Each row comes from the steps of one path. Every step used is in the known rows, and no mark comes twice. Write the path behind each row, first mark first.
In the rows, 128 means zero.
Known rows:
H > W > S: [121 104 138 138 162  99 125 131 110 104 119 114 134 158 166  96 112 137
 119 129 113 119 138 164 109 120 120 132 115 146 141 141 114 158  92 145
 128 144 143  90 119 126  90 108]
C > M: [132 136 127 129 137 138 145 140 142 119 134 141 138 132 124 114 117 128
 113 109 130 110 147 142 142 106 148 149 141 140 158 126 160 126 143 119
 127 131 134 111 138 123 132 125]
U > S > K > M > G: [132 117 182 127 127 139 121 129 143 146 153 134 122 180 125 105 159 141
  97 116 180 198 120 143 125 137 136 191 124 157 125 119 138 146  94 125
  84 129 120 139 104 113 157 114]
W > H > G > M > K > S: [132  87 134 130 121  86 121 123 142 109 117 113 151 168 167  87 111 130
  88 165 143 127 111 150  94 105 114 128 124 121 144 140 166 103 178 120
 100 125 116  73 117  94 110 137]
U > S > C > M > K: [116 130 144 111 135 138 102 146 148 126 130 150 102 142 119  77 106 140
  80  97 173 161 139 170 129 100 171 185 129 156 189  93 182 127 127 127
 101 118 108 103 159  80 123 126]
H > W: [131 102 119 126 140 109 130 133 117 129 125 130 128 150 155 124 117 135
 127 132 138 113 136 150 119 124 117 113 122 145 123 134 122 157 133 138
 138 147 143 115 139 137 102 116]
G > H > W > S > C: [ 85 103 145 100 176 119 100 150 121  89 113 120 125 160 155  93 117 142
  96 135 122 138 158 163 117 136  93 166 102 162 155 143 100 144 110 151
 131 133 150  97 107 107  83 131]
W > S: [119 130 143 139 149 122 125 127 120 105 121 113 134 138 137 100 125 133
 120 126 102 134 128 145 120 122 132 147 118 130 144 132 118 129  88 134
 118 125 125 106 108 119 116 118]
L > G > H > W > S > K: [116 109 147  76 182  81 122 166  99 112 113 110 140 157 181  90 133 168
 125 130 153 148 173 147  95 123  99 159 107 150 142 153 100 173  80 123
 111 140 150 114 104 133  73 127]
C > S: [134 114 135 134 135 132 137 128 128 116 144 146 134 120 128 135 118 137
 130 125 132 114 142 140 128 141 118 136 138 122 164 148 149 144 130 124
 122 131 119 102 118 128 137 120]
K > M > G > L: [139 140 141 117 124 168 122 123 149 144 132 134 123 160 127 108 170 128
 123 146 151 148 118  93 129 164 109 176 154 141 138 148 112 127 157 127
 131 121 156 143  81 133 162 148]
K > S > C > M > G: [113 117 149 143 112 142 170 120 164 125 101 138 117 144 145  93 148 110
  67 123 132 158 110 145 131 112 152 214 132 137 183 123 152 118 172 114
 120 112 124 109 115  87 150 106]
X > S > C > M > G > F: [ 98  92 151  86 129 155 113 143 162 129 125 183 127 159 110  59 145 155
  80 110 152 152 100 126 135  88 137 235 138 142 193 143 118 123 152 104
 110 119 122 108  94  94 157 136]
L > G > M > K > S: [142 112 116 114  98  95 120 127 133 152  94 115 121 152 172  83 161 124
 143 145 148 147 121 132 118 116 108 174 123 119 171 125 165 126 176 123
 117 108 108 134 124 100 127 133]
M > C > S: [159 102 154 123 134 143 136 131 129 105 141 154 105 133 117 111 104 114
  96 130 128 121 115 138 128 144 130 140 146 112 165 165 141 144 125 127
 130 128 104 103 116 106 114 100]
U > S > C: [103 121 152 111 127 137 107 128 135 114 138 138 104 132 127 102 131 140
  95 128 146 158 124 163 131 146 138 169 119 153 143  89 149 128 107 132
 110 125 102 123 138  96 127 108]
M > K > S > U: [136 133 143 183 102 104 138 118 134 167  90 113 117 151 146 122 125 135
 130 145 145 155 111 121 109 112 140 144 101 100 167 132 135 159 151 158
 127  89 115  99 144 102 127 136]
S > C: [103 124 136 125 127 133 120 132 130 126 107 138 104 119 127 127 137 121
 110 130 123 145 114 147 135 138 121 153 112 134 131 109 123 114 121 130
 129 115 117 125 123 104 121 128]
L > G > H: [128 139 112  67 131 129 123 150 133 122 123 119 127 111 148  99 147 145
 136 141 152 136 158 101 123 139 111 144 130 143 137 154 121 140 148 123
 124 136 151 144 125 137 119 142]
F > G > S > U: [154 148 140 150 125 111 109 107 150 139 115 152 123 139 140 139 141 180
 156 181 126 111  97  85 133 132 130 138  96 123 182 114 112 144  98 154
 136  87 137  89 123 121 181 156]
U > S > K: [122 120 173 117 143 110 112 140 118 131 155 131 136 156 124 124 125 157
 117 107 164 161 138 150 111 130 143 149 123 135 133  96 147 140  81 114
  98 127  99 132 131 123 131 109]
T > G: [149 136 139 113 144 123 115 117 125 145 148 129 138 122 159 118 147 145
 117 133 143 127 123 124 127 129 125 141 128 118 147 139 106 106 152 135
 133 155 134 143 133 131 132 151]
U > S > C > M > G > F: [111 102 159  89 111 174 107 145 171 112 143 166 126 153 121  48 140 139
  45 105 165 162 120 155 153 110 166 252 157 164 179 107 145 140 147 107
 110 132 111 105 124  93 164 130]
X > V: [140 146 113 113 123 114 120  89 134 141 129 132 116 124 113 142 112 137
 143 140 116 129 131 104 125 118 130 135 130 130 127 121 116 131 135 126
 122 137 134 121 111 127 117 141]
U > S > K > M > C: [139 100 198 121 127 137 113 133 133 138 151 134  97 190 109  98 133 125
  94 122 164 183 120 150 124 149 132 169 123 146 117 126 146 145  78 142
  93 113  91 133 109  90 115  91]
C > M > K > S: [134 120 132 148 113 113 149 126 143 146 105 121 131 159 138  99 118 120
 117 110 146 141 142 132 111  84 159 165 134 118 186 138 173 134 175 140
 118 106 122  95 146 100 123 118]
M > G > S: [156 124 135 114 135 144 101 118 135 132 142 152 141 146 136  95 155 132
 112 138 146 137 107 105 130 116 152 178 141 133 167 139 116 132 138 125
 126 119 123 135 103 128 189 135]
F > G > M: [138 128 130 121 124 112 110 118 161 107 125 143 126 149 135 139 136 142
 141 161 115 112 107 114 145 136  87 134 114 138 162 107 139  94 120 120
 138 118 143 119 116 114 152 150]
G > M > C: [154 113 148 115 132 139 102 138 140 107 131 148 117 162 117  99 118 100
  94 147 115 121 100 138 155 138 110 151 136 128 147 130 143 104 141 121
 143 115  98 139 105  95 128 128]
M > K > S: [130 110 134 148 107 106 131 114 128 156 101 110 119 157 145 113 130 120
 133 129 145 156 123 120  95 107 140 144 118 106 154 138 142 136 161 145
 118 108 116 115 136 104 118 121]
T > G > F: [136 103 143  92 121 138  93 125 133 147 146 138 149 133 158  94 158 150
 116 123 146 127 118 119 134 121 115 180 145 112 147 148  90 120 166 136
 138 152 124 135 119 136 145 174]
T > G > M: [151 132 144 108 148 123  92 124 136 131 158 141 157 142 163 112 154 139
 114 143 135 112 122 143 153 135  92 159 128 124 169 125 131  79 167 125
 143 146 121 155 113 124 155 171]
C > S > K > M > G > T: [140  90 172 155 138 148 129 132 125 123 132 150 152 167 117 119 160 149
 106 120 171 178 149 119 141 124  83 204 142 126 171 147 139 149 118  87
 103 117 140 108  63 120 165 128]
S > C > M > G: [120 136 138 124 132 155 144 143 161 118 120 160 110 124 126  96 135 118
  61 113 143 146 110 153 147 110 152 200 134 145 172 116 140 111 145 103
 123 127 133 119 118  97 146 132]
U > S: [128 125 144 114 130 134 111 124 135 116 157 126 129 144 129 102 125 147
 118 124 147 143 139 140 122 135 146 143 132 149 140 107 155 139 112 128
 114 138 115 125 142 123 135 106]
F > G > H > W > S > C: [ 93 107 146 100 166 105 111 135 145  81 101 126 107 159 163 105 119 163
 110 158 121 133 138 130 105 136  83 156  88 158 168 139  88 134  86 153
 134 131 176  77 115 102  85 134]
L > G > S > K > M > C: [162 107 163  95 128 123 109 133 113 161 117 143  96 167 140  81 177 128
 131 143 153 160 109 123 128 132 123 189 119 131 125 146 124 155  93 141
  99  91  97 143  81  99 139 115]
F > G > H > W: [127 109 123  93 146 105 123 134 150 106 125 133 131 157 156 135 113 163
 136 157 151 112 149  92 108 133  85 110 111 153 149 155 103 144 132 149
 148 145 183  99 136 134 109 142]
H > G: [137 115 123 119 122 116 123 128 131 107 133 141 137 127 147 124 140 140
 129 140 140 123 106 139 112 128 140 109 133 147 114 140 131 122 137 130
 124 149 137 110 144 114  98 122]
K > S > U: [128 135 151 182  99 110 157 109 137 151 101 113 130 147 147 138 135 141
 131 157 115 138 117 125 125 134 129 141 106 109 152 128 130 155 143 155
 134  95 117 102 128 113 137 119]
K > M > C > S > U: [160 120 172 170 114 157 145 122 146 133 127 150  95 152 118 120 123 129
 105 159 126 135 111 143 155 163 109 151 119 125 158 172 139 169 119 166
 129 100 112  89 104  92 129 120]
F > G > S: [150 128 131 118 132 114 104 106 144 125 126 148 127 143 138 127 146 163
 154 157 124 112 107  86 124 124 128 141 117 129 168 121 121 122 105 142
 127 107 137 104 117 124 175 138]
W > S > U: [127 152 154 171 144 118 125 126 125 115 111 115 132 137 142 112 121 152
 121 147  99 133 119 146 135 128 136 142 104 122 161 125 113 149  78 147
 127 106 128  88 115 115 124 139]

Write each row's path:
[171 106 138  88 126 133 123 145 134 102 130 159 105 129 146  84 133 118
 108 151 126 112 116 148 151 152 100 169 146 125 180 151 167 134 139 103
 134 126  92 122  98 101 125 113]
L > G > M > C > S
[154 121 128 135 138 162 135 139 145  99 125 148 158 144 115  83 125 136
  79 114 152 142 149 107 149  84 141 192 164 138 192 120 153 127 159  70
 129 132 154 108 110 121 164 130]
C > M > G > T
[151 137 127 148  92  95 125 130 139 162  79 118 120 149 175  94 152 139
 140 168 144 148 109 133 132 122 111 171 101 112 186 120 160 146 167 135
 126  88 106 115 126  97 137 152]
L > G > M > K > S > U
[130 104 126 116 140 110 143 129 128  94 136 122 143 119 151 109 102 144
  88 159 136 110 117 140 100 117 131  92 129 131  99 141 127 121 129 112
 100 157 138  77 123 126  98 124]
W > H > G
[135 106 125  90 154 135 121 147 143 113 140 134 142 160 150 101 123 136
  92 138 169 139 145 113 114 128 111 149 133 158 146 168  99 155 163 132
 142 159 171 131 122 140 123 139]
M > G > H > W
[106 134 144 137 156 128 113 147 132 114  98 135 107 137 131  73 113 126
  82 102 126 152 128 175 122  88 153 192 116 138 193 118 146 118 103 132
 107 105 122  83 125  75 100 138]
W > S > C > M > K
[ 97 121 142 108 151 126 128 134 142 126 127 164 120 146 111  99 124 160
 117 115 135 131 126 147 124  99 131 168 113 145 180 124 152 106 124 118
 108 110 124 110 114  89 126 111]
X > S > C > M
[139 125 140 139 114 158 140 115 154 139 128 129 117 148 132 109 164 112
 110 136 145 164 110 121 139 138 116 168 129 147 121 149 118 130 140 139
 114 132 148 137 102 118 151 131]
K > M > G
[ 99 120 147 147 114 126 160 123 151 127  99 129 120 147 140 109 138 120
  96 120 115 136 133 158 132 116 140 190 122 137 170 112 163 119 162 131
 122 101 116  99 127  86 126 104]
K > S > C > M
[144 142 143 184 108 113 152 129 150 159  95 124 127 154 142 109 113 139
 114 127 145 140 133 134 122  91 162 159 115 111 200 132 166 155 166 152
 124  86 119  81 152  96 133 136]
C > M > K > S > U
[158 153 120 123 119 118 110 128 124 155 115 140 124 116 162  98 159 169
 150 168 136 122 118 116 139 129 139 160 112 129 163 123 128 167 117 141
 126  98 113 119 120 130 168 147]
L > G > S > U
[148 122 177 114 152 115  83 115 117 178 158 141 151 174 155 117 190 163
 142 130 163 147 128 129 132 130 106 189 110 128 148 143 110 114 123 160
 104 116 115 149  90 124 172 163]
T > G > S > K > M
[115  98 162 139 177  80 125 145  96 116 120 121 139 177 160 115 114 147
 117 116 128 135 141 174  98 113 115 142 105 137 135 125 108 161  56 125
 115 132 128  97 105 123  84 111]
H > W > S > K
[133 127 150  98 153 128  73 116 121 150 145 156 130 129 164 100 173 153
 111 144 143 132 107 137 138 131 123 193 112 124 175 118 105  98 144 148
 130 123 109 140 112 109 168 158]
T > G > S > C
[127 110 163 134 151 107 134 146 113 130 143 152 139 135 123 157 123 147
 128 108 147 132 142 150 118 133 116 144 127 111 158 139 143 147  97 110
 111 121 104 112 105 131 132 121]
C > S > K
[106 104 146 140 108 110 101 126 142 142  90 130 113 170 143 108 146 108
 108 142 133 159 106 157 128 121 103 189 105 121 176 106 159  96 169 138
 126  90  97 125 115  71 131 144]
G > M > K > S > C
[146 119 106 110 118 132 122 134 107 116 103 121 138 109 148  86 147 154
 138 139 145 140 152 103 136 114 105 155 145 129 146 116 139 144 137  80
 122 129 142 129 112 131 130 126]
L > G > T
[151 152 130 107 144 162 132 146 155 119 141 156 144 139 124  98 132 137
  96 120 150 117 133 103 130 129 152 181 175 133 187 136 137 123 168  89
 142 129 151 129 105 138 161 146]
C > M > G > L
[140 129 126  99 137 126 105 140 129 109 137 147 145 134 146 123 143 155
 141 150 143 106 114 111 101 157 130 114 162 138 130 136 124 122 150 118
 142 139 145 117 121 134 107 140]
H > G > L
[131  98 136 107 105 156 114 135 150 132 128 146 139 142 126  87 151 122
  94 122 144 151 100 108 139 112 133 194 154 125 140 147  94 141 155 113
 130 135 129 127 104 133 158 152]
M > G > F
[120 107 124  91 155 121 115 151 128 116 137 127 143 157 149 121 111 145
 122 133 153 117 168 122 114 133 100 122 125 156 134 159 114 153 152 147
 144 147 160 122 135 140 103 138]
G > H > W
[121 125 141 116 130 117  96 107 146 125 109 157 101 138 137 124 153 157
 135 161 122 128  94 106 128 133 119 165  99 135 169 103 116 111  99 142
 129  96 126 100 113  97 165 140]
F > G > S > C
[182 126 147 123 121 131 127 148 140 116 122 162 102 126 147  93 126 139
 104 174 126 115 104 151 166 160 102 166 128 118 194 147 163 155 129 117
 144 111  97 106 104  95 134 133]
L > G > M > C > S > U
[140 138 145 166 128 130 140 131 134 130 132 148 131 113 131 146 116 156
 126 146 129 113 131 142 141 146 118 133 116 115 177 143 146 164 122 137
 133 114 118  87 124 125 142 133]
C > S > U
[138 139 113  88 133 128  95 151 130 153  98 162 101 117 149  60 147 142
 118 122 164 141 131 143 131  86 160 206 126 141 199 114 163 135 141 127
 106  96 112 112 133  90 144 149]
L > G > S > C > M > K
[136 137 141  81 157 135  98 135 136 133 164 126 153 129 153 113 142 153
 114 136 158 130 153 104 124 136 104 149 128 127 159 163  98 103 176 145
 136 155 153 151 130 137 131 169]
T > G > H
[125 115 169 133 139 120  97 124 121 164 135 137 141 181 128 130 173 144
 154 127 149 145 136 133 136 128 111 173 112 140 130 130 133 137 100 153
 103  89 112 135  85 121 169 141]
G > S > K > M
[124 106 137 104 132 120  83 128 130 111 125 165 126 137 148 103 166 149
 124 151 136 123  94 148 122 131 139 158 122 154 141 115 127 113 129 143
 123 119 113 105 121  95 132 132]
H > G > S > C
[130 124 144 171 157 100 129 132 118 116 105 117 131 157 168 108 108 155
 117 152 109 118 126 164 125 124 120 131  97 139 155 132 109 180  80 155
 134 125 139  74 122 122  98 125]
H > W > S > U
[163 113 146 114 124 123 111 123 162  98 119 153  98 160 123 112 118 119
 107 167 110 118  80 107 145 139  99 136 121 124 163 120 130  94 118 121
 146 111 123 120 111  88 132 130]
F > G > M > C
[129 103 134 102 138 151 123 138 152 127 137 127 132 180 149 100 149 130
 105 142 172 153 152 118 129 142  88 163 127 175 129 180 106 155 166 157
 128 149 182 127 105 132 130 140]
K > M > G > H > W
[130 138 121  87 133 133 116 139 135 132 109 159 116 112 151  73 162 146
 118 131 138 119 133 150 148 112 151 205 128 154 181 108 160 135 134 119
 115 105 113 113 117 102 159 130]
L > G > S > C > M
[176  99 195 104 170 115  95 145 124 126 170 172 135 161 145 117 131 136
  82 128 152 124 110 160 141 145  90 185 135  96 199 150 138  98 133 105
 132 135  83 142  89 103 131 142]
T > G > M > C > S > K
[125 130 142 104 126 168 122 132 162 128 142 123 132 160 123 102 160 124
 108 140 161 166 142  95 136 144 101 177 130 160 133 173 110 127 162 148
 122 131 170 142  97 122 153 152]
K > M > G > H
[166 120 163 156 129 141 138 136 134 120 130 157 101 131 118 122  98 134
  93 151 125 123 104 136 143 151 132 139 126 105 178 160 136 165 116 141
 139 108 102  88 118 102 124 116]
M > C > S > U
[112 108 138 136 169 111 114 152 124 111  95 137 108 159 157  72  99 132
  80 106 137 135 136 195 118  84 141 176 107 153 190 122 143 148 105 139
 117 127 135  72 134  83  79 129]
H > W > S > C > M > K
[160 132 142 100 154 122  82 111 118 150 161 144 154 136 164 100 163 161
 132 142 147 115 123 115 131 121 134 168 132 123 176 140 110 110 154 148
 131 135 117 143 120 133 174 156]
T > G > S
[119 106 172 125 145 120 128 122 132 160 140 150 126 189 116 116 164 158
 131 124 169 187 104 113 106 115 107 174 107 134 135 154 108 127  96 121
  83 114 135 143  71 111 151 115]
X > S > K > M > G
[134 117 159 121 156 105  96 135 108 148 137 149 149 161 126 133 148 149
 140 120 147 133 131 125 122 116 137 160 120 120 147 116 123 134  94 126
 115  97  99 135 105 130 162 139]
G > S > K
[108  92 188 135 127 144 111 135 135 134 120 131 139 189 133  80 177 128
  94 111 140 185 109 138 133 116 114 236 127 135 131 151  85 151  86 130
  96 117 124 112  59 112 143 152]
W > S > K > M > G > F
[130 114 104  65 143 111 127 157 123 123 119 121 130 132 173  94 132 152
 134 145 164 123 169 122 113 136  99 130 125 158 133 157 118 170 155 133
 135 154 163 133 135 143  93 131]
L > G > H > W
[133 102 130 110 143 107 119 138 142  82 142 134 158 142 150 104 109 139
  85 167 126  95 115 159 125 126 102 115 132 140 117 128 151  94 146 102
 111 147 127  87 107 119 118 144]
W > H > G > M
[116 131 151 125 126 151 148 130 162 128 107 145 126 153 140  93 153 126
  82 134 136 143 119 119 123 138 146 220 157 126 200 122 142 113 189 103
 136 103 133 114  95 102 156 124]
K > S > C > M > G > L
[149 124 140 141 143 106 113 125 130 115 137 139 154 135 155 105 111 178
 101 186 133  96 107 129 114 118 146 112 117 127 137 138 123 145 121 141
 108 117 122  58 116 123 150 149]
W > H > G > S > U
[156 134 136 144 126 116  95 126 132 124 132 158 150 142 154 118 150 173
 138 169 137 108  96 127 129 130 151 130 119 146 153 131 128 146 127 156
 133 109 122  87 132 114 151 145]
H > G > S > U
[142 103 128 103 147 109 106 123 123 102 147 136 157 137 154  93 118 158
 100 163 137  96 120 130 104 113 142 117 134 136 125 144 130 126 130 124
 101 135 124  76 111 127 139 130]
W > H > G > S
[126  85 128  99 101 131 100 140 139 112 132 148 148 140 143 102 155 142
 126 135 139 124 101 131 124 120 129 146 151 143 113 144 111 140 151 133
 130 144 127 100 132 120 111 144]
H > G > F
[116  95 138 102 146 115 101 127 126 100 129 147 133 127 152  91 127 152
  78 169 133 111 101 148 108 123 135 145 120 138 124 125 125 111 124 125
  98 122 113  72 107 103 131 134]
W > H > G > S > C
[153  96 163 134 123 157 139 120 137 122 141 146  98 154 117 110 130 108
 107 139 127 135 123 139 141 158 108 155 139 133 145 178 146 149 129 156
 123 121 114 103 100  97 120 103]
K > M > C > S
